Each row was made from one path, in order. Every step used is in the known rows, and no mark comes twice. Write each row's path.
Known rows:
tirul borid vinog surav: [ -1   0   2   6   0  -6   0   4   0  -2   0   5  -1  -6  -3  -3   2  -9
   5   2   3   0  -3   3  -1  -5   1   2 -13  12  10   3   8  -2  -4   6
   2   2   1   5  -4   0  -3   5  -2   5   1  -1  -2]
tozak bibiga sazu: [-5  1  2 -6  9  5 -3  6  2  6  0  0 -8 -9  4  5 -4  3  3 -2 11  0 -2 -4
 -3 -7 -1 -1  6  0 -6  0  7 -1  6 -2 -3 -4 -1  5  0  1 -1  2 -2  0 -1 -2
  0]
viner bibiga tozak: [ -1   5  -8  -5   3  -3  -3  20   4   3   2  -5  -4  -3  -1  -4  -4  13
   0   3   6   3  -5   3  -4  -6   3   2  12   0  -7  -3   2   1   0   0
   7 -11  -5   8  -2  -2   5  -5   0 -10  -1   0  -5]
lemov bibiga: [  0   7   0  -2  -2   4  -7  11   1   4   1  -7 -10  -9   5   0   0   5
  -4   1   2   3  -3   5  -2   1   4   3  12  -7 -11  -1  -5  -2  -7  -3
  -1   0   3   7  -8   3   1   1   1  -3  -3   0   0]
tole borid tirul sazu bibiga: [  0   0   7   1  -3   1   5  10   0  -4  -1  -4   5   1   3  -2   2 -11
  -3  -3  -4   2   4  -2   0   3   2   1  -8   4  -4   5  -8  -1   0  -9
  -4   8  -5  -8   7  -1  -1  -2  -6   1   0   1  -2]
tozak dotak lemov bibiga sazu: [ -4   1   1  -5   0   0  -6  -2   3   2  -1  -1   6  -9   7   1  -3  11
 -13   0   6   1   0   4  -4  10  -1  -7   6   3   3  -2   4  -2   3  -9
  -6  -3  14   4  -9   3   6   4   1   1   2   0   8]
borid tirul: [  0   3  -2  -1   4   2   1   6  -6  -1   0  -9  -2  -4  -6  -3  -1   1
   3   2   1   2  -1   0  -1 -20   0   6   2  -3 -21   1   0  -1   4 -21
  -4  -3  -6   0  -5  -3   6   2   5   7  -4   0  -9]
sazu bibiga lemov: [ 4 -7  8 -4  4  0  2  5 -5 -2  2 -1 -6 -3  2 -1 -4  9 -5  1 -2  3 -2 -2
  3  2  4  1  4  0 -1  0 -4  1  5  9  9  2  1  6  0 -3  0 -4  6  6  0  2
 -6]
bibiga sazu tirul: [  2   0  -2  -4   8   2  -1 -16  -5   4   2  -1  -5   1 -10   3  -3   9
   3   3   1   1  -1  -6   4 -15   0   1  -4  -4  -8  -8  -1  -3   6  -1
  -1  -4  -4   3   3  -1   2  -3   3   3  -2   0  -2]
sazu bibiga tozak tirul borid vinog: [  3  -3  -4   4  -4  -6   6 -15   0   7   0   7   3   9  -4  -3  11 -13
   2   1   1   1   1  -3   3   7   0  -3   0   2  16  -4   2   8  -1  14
  13   6  -3   2   1  -1  -6   0   8   0  -1   1   3]
vinog surav tirul sazu bibiga: [  1   1   5   5  -4   2   2  21   2  -9  -1   9   1   0  11   7  -3   1
   1  -8  -8  -8   3   3  -3   9   3   2   1  -1   9   4  -2  -4 -15  15
  -6   1  -2  -6  11  -1  -9   1  -4   0   3  -3 -10]
tole borid vinog surav tirul: [  1  -4   5   9  -1  -1   2  -1  -4  -1  -1  -3  -2   1  -3   1   3 -11
  10  -3  -1   0  -1   4  -8   5   3   4 -21  -2  10   6   4  -8  -3   0
  -3   2   0  10   4   0  -5   4   0  -1   4  -2  -7]
sazu tirul borid: [  6  -1  -4   4   1   1   3 -15   1  -2   1   3  -7   6 -11  -4  -2  -3
   6   5   0   0  -1  -4   3  -7   0   3  -7  -3 -10  -3  -6   2   4  -2
   1   2  -5  -3   0   0   0  -3   5   3  -4   0  -2]
dotak lemov bibiga sazu tirul borid: [  2  -4   1  -1  -1  -3  -1 -29   4  -1   0   4   1   2  -1  -2   0   7
  -4   2   0   3  -3  -2   5  -6  -5  -8  -9  -4   8  -1 -10   0   8   1
   0   7  10  -2  -5   3  -5  -2  -3   6   3   3  17]
surav tirul sazu bibiga tozak dotak lemov: [ -1  -3  -5  -1  -4   1   7   2   4 -12  -2  11  19  10   9   3  -9  -3
  -3  -8  -4  -7   4   3  -6  21   0  -4  10   2  14  -1  -3   2  -3   6
  -2  -4   7 -10   4  -3  -6  -1   9   0   3  -2  -3]
vinog surav: [  1   4   2   2   6   1  -2  11  -5   0   0  -6  -8 -11   1   0  -5   8
   3   0   3  -3  -2   6  -3   8   6   5  -3   3  -7   0   7  -4 -12   0
  -3  -6  -1   8   1  -2   7   3  -2   0   0  -3 -11]
sazu bibiga: [ 3  0  2 -3  2  3  2  6 -2  0  2  3 -6 -5  4  0 -3  4  0 -1  1  1  1  1
 -3  1  5  3  7  0 -4 -4 -5  0 -8  4  4  2 -3  6  2 -4 -1 -1  7  3 -2  0
 -6]
viner bibiga sazu tirul: [  0  -1  -2  -3   5  -3  -4   0   2   4   5   1  -6   3 -11   1   4  20
  -1   4   4   4  -5  -7  -1 -24  -2   0  -4  -4  -4  -6  -2  -4   7  -5
   0  -5 -10   1   7   1  -1  -8  -3  -6   0   2   3]
dotak lemov bibiga tozak tirul borid: [  3   1  -6   4  -6  -2   0 -14   2   4  -3  -9  -1   3   5  -6   5   1
  -4   0   0   1   0   6   1  28  -4  -6   2  -7   4   2  -2   9   0   3
   6   1  10   3  -8   2   7   2   2  -5   1   2  11]
tole borid tirul sazu: [ -3   2   1   1  -2   4   2  12  -2  -3  -2 -12   2   1  -1  -3  -2 -13
   1  -1  -2   1   2   0  -1  -1  -2   4 -11   4 -17   8  -2  -2   4 -16
  -8   1  -5  -6   3   0   8   2  -9  -2  -1   1  -2]
tole borid vinog surav: [ -1  -2   7   6   3  -3   0   5  -5   4   1  -8  -3  -6  -3  -2   4  -9
   5  -1   2   3  -1   4  -5  12   6   3 -20   9   5   4   9  -6  -7  -2
   1   2   0  12   2  -1   1   4  -5  -2   3  -1  -2]
tozak dotak: [  0   4  -2   0   1   3  -2  10   1   0   1  -2  -1  -4  -2  -1  -6   1
  -3   4   6  -1   2   2  -6   8   3   4   7   3 -13  -3   5   0  -2 -15
  -5  -7  -3   4  -3   0   8   2   8  -2  -5  -3 -10]
dotak lemov bibiga sazu tirul: [  2  -4   2  -4   3   2  -3 -23  -3   3   2  -4  -1  -2  -4   3   2  16
  -4   0  -1   4  -2  -1   3  -4   0  -5  -3  -7   1  -5  -6  -4   3  -3
   0   1   9   2  -2   2  -1  -2   0   3   2   3  15]
salaz sazu tirul borid vinog: [  2  -4  -1   2   3  -7   1 -21   5  -4   3  11   1  14 -13   2   9 -14
  11   6   0  -1   1  -7   3 -15  -3   3 -13   0   1  -3   1  -1   6   7
   2   8 -11   0   3   2  -4  -6   1  -1   0   3   3]
tozak tirul sazu bibiga lemov: [ 4 -4  6  3 -3  5  0 10 -3  0  0 -5 -5  6  1  3  8  2 -8 -1 -7 -1  3 -5
  4 18 -2 -2  4 -2  0  3  0  5  5  8  3  4 -5 -3 13 -1  7 -2 -2 -3 -1  2
  0]
surav vinog: [  0   4  -4   0   0   5   1   7  -7   0  -2  -3 -10  -3   3   1 -10   4
   5   4   0   0   2   3 -10  -3   7   8   7   3  -6  -1   3  -2  -1  -4
  -5  -1   0   7  -6  -1   5   2   6   2   0  -1  -3]
dotak lemov bibiga sazu tirul borid vinog: [  1  -7   2   0  -4  -5  -1 -35   1   1   2   7   7   3  -7   0   7  -3
  -2   1  -1   6  -3  -4   5 -14  -5  -8 -14   3  19  -2  -6  -3   9   3
   5   9  10  -1  -6   4 -13   1   0   6   4   5  24]
vinog surav tirul borid tole: [  1  -1   1   8  -7  -6   0   6   1  -7  -2  10   1   2   5  -3   0  -7
  10   0  -1  -5   2   5   0 -24  -5   4  -8   0   4   5   6   0  -5  -4
  -2  -2   0  -2  -6  -2  -3   5  -2   0   1  -3 -12]
borid tirul sazu: [ -3   4  -3  -2   0   5   1  16  -3  -5  -1  -7   4  -2  -4   0  -3  -4
   0  -1  -3  -1  -1   0   1 -16  -3   4   3   4 -19   5  -1  -1   2 -15
  -8  -3  -5  -9   0  -1   7   3  -4   3  -3   0  -4]
bibiga tozak dotak lemov: [ -1   0  -7  -3   6  -1   3  -5  -2  -3  -1  -4  10   0  -1  -4 -10   5
  -2   1   5  -3   0   6  -6  20   3  -2   7   6  -5  -4   5   3   1 -10
   0 -11   7   4  -7  -4  11   2  11   0   0  -2  -4]
tozak dotak lemov bibiga sazu tirul: [  0  -1   1  -2   1  -2  -4 -23   3   2   2  -1   7   1  -4   2   3  12
 -10   1   3   2   1   0  -1   8   0  -6   0  -4   6  -5  -1  -4   4 -13
  -6  -1   8  -3  -2   3  -2  -1   4   2   1   1  11]
tole borid tirul sazu bibiga lemov: [ 0 -7 12  0  0 -2  4 10 -2 -5  0 -7  3  4  1 -3  1 -8 -5 -2 -7  3  2 -4
  4  2 -1 -1 -9  5 -1 10 -7  0 12 -3  0  8 -3 -8  6 -2  0 -4 -7  6  1  3
  0]

Write each row's path:
[ -2   2   3  -2  -2   1   3  16  -1  -6   0   1   6  -3   1   1   2  -2
  -3  -3  -5  -1   3  -2   1  -9   0   2   4   5  -8   2  -6  -1  -2  -7
  -3   4  -7 -12   4  -2  -3   0  -1   6  -2   1  -3]	borid tirul sazu bibiga
[ 0  0  1 -2 -2  5 -4  2 -2 -1  0 -8 -4 -9  6 -2 -1  9 -5 -1  0  4 -3  8
 -3  9  2 -1  5 -2 -7  1 -6 -3 -5 -6  0  1 11  8 -8  1  4  2  2 -1  1  2
  8]	dotak lemov bibiga
[ -1  -5   7  -1   8   5  -2   9   1   1   2  -8 -12  -2   0   2  -3   3
   1   1   7   3  -2  -5  -1   6   2   1   6  -1 -11   6   4   0  11  -4
   2  -3  -1   6  -1  -1  -1   1   2   1  -2   0  -3]	tozak bibiga lemov
[  0  -3   1   1  -3  -7  -3 -27   9  -1   1   5   8   4  -3  -2   5   4
 -11   3   4   0   2  -2   1   5  -3  -8  -8   0  13  -3  -3   1   8  -7
  -4   2  10  -7  -7   5  -5  -1   2   4   1   1  14]	tozak dotak lemov bibiga sazu tirul borid
[ -2  -2   6   9  -6   2   1  11  -1  -4  -2   0   4   3   0   3   0 -18
   7  -6  -6  -3   0   3  -5  11   0   3 -19   3  11   9   3  -8  -5   5
  -6   2   0   2  10   2  -7   5 -10  -5   5  -2  -2]	tole borid vinog surav tirul sazu
[ 3  2  1  5 -6  7  1 12 -1  3 -1 -2 -3  2  2  4  7 -1 -3 -4 -5 -3  5 -2
 -2 20 -1  0  6 -1 -4 -1  0  4 -8  2 -2  4 -7 -5 13  0  6  0 -1 -8 -2  0
 -1]	tozak tirul sazu bibiga
[  0   2  -5  -6   1   2  -1  -3  -2   2  -1 -10   0  -6   7  -3  -5   8
  -3  -2   0   3  -4   9   1  14   4  -3  10  -4  -1  -1  -3   1  -5   1
   5  -3  13   8 -11  -1   3   0   3  -2   2   1   6]	dotak lemov bibiga tozak
[  0  -5   8  -3   1  -1   3  14  -3  -8   1  -1   5   2   0   0   1   0
  -7  -1  -7   1   0  -5   6  -9  -2   0   4   3  -2   7  -4   1  10  -3
   1   5  -4 -11   2  -3  -1  -2  -3  10   0   3  -3]	borid tirul sazu bibiga lemov
[  1   2 -10   5  -4  -5  -1   6   7   6  -1  -4  -7   7  -3  -7   7   5
  -2   4   6   2  -2  -1  -2   3  -5   0   2  -6  -1  -1   3   9   5   2
   6  -6  -8   3   0   1  10  -4  -1 -13  -3   0  -1]	viner bibiga tozak tirul borid
[ 0 -2  2  6  0 -1  0  5 -5 -3  0  3  0 -1 -3  4  1 -3  8 -3 -1 -2 -3  3
 -5 -9  3  6 -7 -2  7  2  6 -7 -6  3 -2 -2  0  7  1 -1 -8  5  5  3  2 -2
 -9]	borid vinog surav tirul
[  2   0   0   0  -6   7   3  18   2  -8  -1  11   2   4  10   6  -5  -4
   2  -6  -8  -3   3   0  -3  -2   0   2   7  -5   1   2 -10  -1  -6  10
  -3   4  -3  -7   9   0  -9  -1   2  -1   0  -1  -5]	surav tirul sazu bibiga
[ -2  -1   3  -3  11   3  -2 -13   1   6   3   0  -7   1  -7   6   1   5
   6   0   8   0   0 -10  -1  -8   0  -1   0  -6  -5  -5   2  -3   6  -6
  -3  -2  -6  -2   6   1  -7  -2   1   2  -2  -1   2]	tozak bibiga sazu tirul
[ -1   1   1   1  -3   2  -4   3   4  -2   1  -5   4  -6   5  -1  -2   5
 -12   0   4   2   1   8  -8  19   3  -2   8   1  -4   0   0  -2  -4 -16
  -5  -3  11   4  -9   2   3   4   5  -2  -1   0   6]	tozak dotak lemov bibiga
[ 0  2  1 -2 -3  7  1 19  1 -3  0  5  0 -4  7  3 -4  0 -2 -3 -5 -2  2  0
  0  5  3  1  8  6 -4  0 -5  0 -9 10  0  3 -3 -4  8 -1 -1 -1 -2 -1 -1  0
 -1]	tirul sazu bibiga
[  2   7  -7   0  -2   2  -4   1  -2  13   0 -15  -8   0   2  -1   5   5
  -3   1   2   3   0   3   2  22   2   1  15 -13  -6  -2   3   5  -8   1
   3  -4   0   7  -3   3   8  -1   3  -9  -3  -1   0]	lemov bibiga tozak tirul
[  0  -3   3   3   4 -10  -1 -21  -1   2   1  10   2   1 -13   0   4  -2
   6   2   2  -1  -3  -6   4 -15  -2  -2 -21   8  18  -3   8  -4   4   9
   1   2  -3  -2   1   2  -7   1  -3  10   3   0   4]	bibiga sazu tirul borid vinog surav
[  1  -9  11   4  -4  -3   1  14  -3  -9   1  10   6   4   2   7   3  -3
   0  -6 -11  -3  -1  -2   1   0   1   0  -5   3  24   8   2  -6   0  20
   3   4   1  -4   9  -1 -15   1  -2   5   5   0  -4]	borid vinog surav tirul sazu bibiga lemov
[-3 -1 -2 -4 -1  0  5  4  3 -7 -1  7 18  2  7  0 -7  0 -8 -4 -1 -6  4  3
 -4 27  4 -6 10 13 11 -4  1  3 -4  3  1 -4  7 -7  3 -4  1 -1  4 -2  2 -2
  0]	tirul sazu bibiga tozak dotak lemov
[  0  -2   0  -1   0  -5   0 -21   0   3   0  12   2   5  -9  -4   2  -3
   7   7   2   1   1  -7   9 -41  -8  -2  -8   3   0  -6   3   2   8  -7
   3   0  -4  -7  -4  -2   1  -1  -2   4  -2   1   1]	bibiga sazu tirul borid tole
[ -3   6   0  -8   1   2  -9   6  -1   8   0  -2  -8 -11   7   3  -4  10
  -6   0   3   3  -2   3   2 -10   1  -2  10  -5  -2  -2   0  -2  -1   4
  -1  -1   5   8  -8   4   2   1  -4   0   0   0   6]	lemov bibiga sazu
[-3  0  1  5 -5  3 -1 18 -2 -6 -1  6  5  1  1  7  1 -8  7 -5 -7 -5 -1  2
 -3 -6 -1  4 -6  3  8  5  6 -7 -7  8 -5 -2  0 -2  6  1 -7  6 -5 -1  3 -2
 -5]	borid vinog surav tirul sazu
[ -2   1  -2   2  -5  -1   0   4   0   0  -2   8  -1  -2   0  -7   0  -9
   5   6   2   1   1   2   3 -31  -5   3  -1   9 -10   0   3   4   0 -10
   4   0  -1   0  -9  -3   7   4   1  -1  -3   0  -5]	tirul borid tole
[ -1   8  -6  -7   1   0  -4   8   0   8   1  -7  -5  -7   5  -2  -6   4
  -3   1   2   3  -3   7   3   8   6   1  16  -7  -3  -2  -1   2  -8   7
   5  -4   4   7 -10   2   0  -1   2  -6  -1  -1   0]	lemov bibiga tozak
[  3   1  -1   8  -2  -1   1   5   2  -8  -3   6  -5   2   5  -1  -7  -3
   7  -1   0  -5  -2   4  -4  -1  -2   4 -10  -6   3   6   1   0  -3   7
  -4  -1   0   3  -2   0  -3   2   0   3   2  -3 -12]	vinog surav tirul borid
[ -3   0   2  -7   1   2  -5  -3  -3   3  -1  -4  -1 -10   9   1  -5  14
  -7  -1   1   3  -3   5   0  -2  -2  -6   3  -2  -2  -2  -2  -3   1   1
   0   0  13   8  -8   1   5   2  -3   2   4   2  12]	dotak lemov bibiga sazu
[ -1   6 -10   0  -2   8   1   9  -3   7  -3 -11  -1   4  -2   1  -3  -4
   2  -1  -3  -3   2   1   2  19  -3   1  10  -2 -10  -2   6   7  -3   4
   0  -7  -6  -2   7   0  15   1  -2 -11  -2  -2  -3]	bibiga tozak tirul sazu
[ -2   1   1  -3   1  -4   7   5  -1  -1  -1  -4  10   4   3  -3  -2 -11
  -1  -3  -4   1   3   0   3   7   3  -1  -1   4   0   3  -5   3   0  -1
   1   3  -4  -9   5  -2  -2  -3  -6   0   1   0  -2]	tole borid tirul sazu bibiga tozak
[  1  -2  -1   0  -2 -11   2 -10   5   6   0  11   5  15   5  -1  16  -9
   6   4  -1  -5   9  -2   6  -4  -6  -1   6  -2   9  -4   9  10  -4  11
   9   4 -10  -2   1  -1   6  -5  -1  -9   0   1  -6]	salaz sazu bibiga tozak tirul borid tole
[ -1  -3   1   0   7  -2   0 -18   8   3   2   7  -7   4  -6   2   0  -3
   6   1   9  -1   0 -11   1  -9  -4  -3  -7  -2   1  -1  -2   1  11   0
  -2   2  -5  -4   2   3 -10  -2  -3   3  -1  -1   4]	tozak bibiga sazu tirul borid
[  3  -2  -3   5   0  -1   3 -20   0  -1   2   8   0   8 -16  -3   4 -12
   8   4   1   3  -2  -6   3 -17  -1   3 -12   4   2  -3  -4  -1   7  -2
   5   6  -3  -1   0   0  -8   0   7   5  -3   2   4]	sazu tirul borid vinog
[ -3   4  -4  -7   1  -3   6  10  -1  -3   0   2  11   1   3  -1  -4  -3
  -1  -3  -4  -2   2  -2   4  -6   2   0  12   3   0   0  -3   3  -3   1
   1  -1  -4 -12   1  -3  -3  -2   0   5  -1   0  -5]	borid tirul sazu bibiga tozak
[-2  4 -4 -8  1  2  3 13  0  0  0  6  5 -2  7  2 -7 -1 -1 -4 -4 -3  1  2
  4 12  5 -1 14  6  4 -4 -3  3 -8 16  4 -1 -1 -4  5 -3  0 -3  0 -3  0 -1
 -3]	tirul sazu bibiga tozak
[ -1   3  -6   0  -7   5  -3   2  -1   5  -3 -14   4   2   5   1   3   2
  -5  -3  -5  -1   0   6   0  32  -2  -5  10  -5  -1   1   1   5  -6   3
   0  -2   9   0   2   3  10   2  -5 -12   2   1  12]	dotak lemov bibiga tozak tirul sazu
[  2   2   1  -5   3  -1  -6 -14   0   8   3  -2  -6  -4  -4   4   2  12
  -4   2   1   4  -2  -3   6  -6   1  -1   3 -10  -1  -5  -4  -4   1   1
  -2   0   0   0  -1   5  -5  -3  -2   0  -1   1   7]	lemov bibiga sazu tirul
[  3   4 -11   3   0   1   3  -9   0   7  -3  -5  -5   6  -2  -5  -1  -5
   4   3   3  -2   0   1   2  14  -3   0   0  -5  -5  -2   5  10   3   5
   5  -3  -3   4  -3   0  12   0   4  -4  -3  -1  -4]	bibiga tozak tirul borid
[ -4  -4   4   0   2  -5  -1 -19   6   5   1  12   0   5  -6   0   6  -8
   9   5   9   0   2 -11   5 -33  -8  -4  -5   2   1  -2   5   1   9 -12
   2   1  -5  -8  -1   0  -8   1  -4   2  -2   0   4]	tozak bibiga sazu tirul borid tole
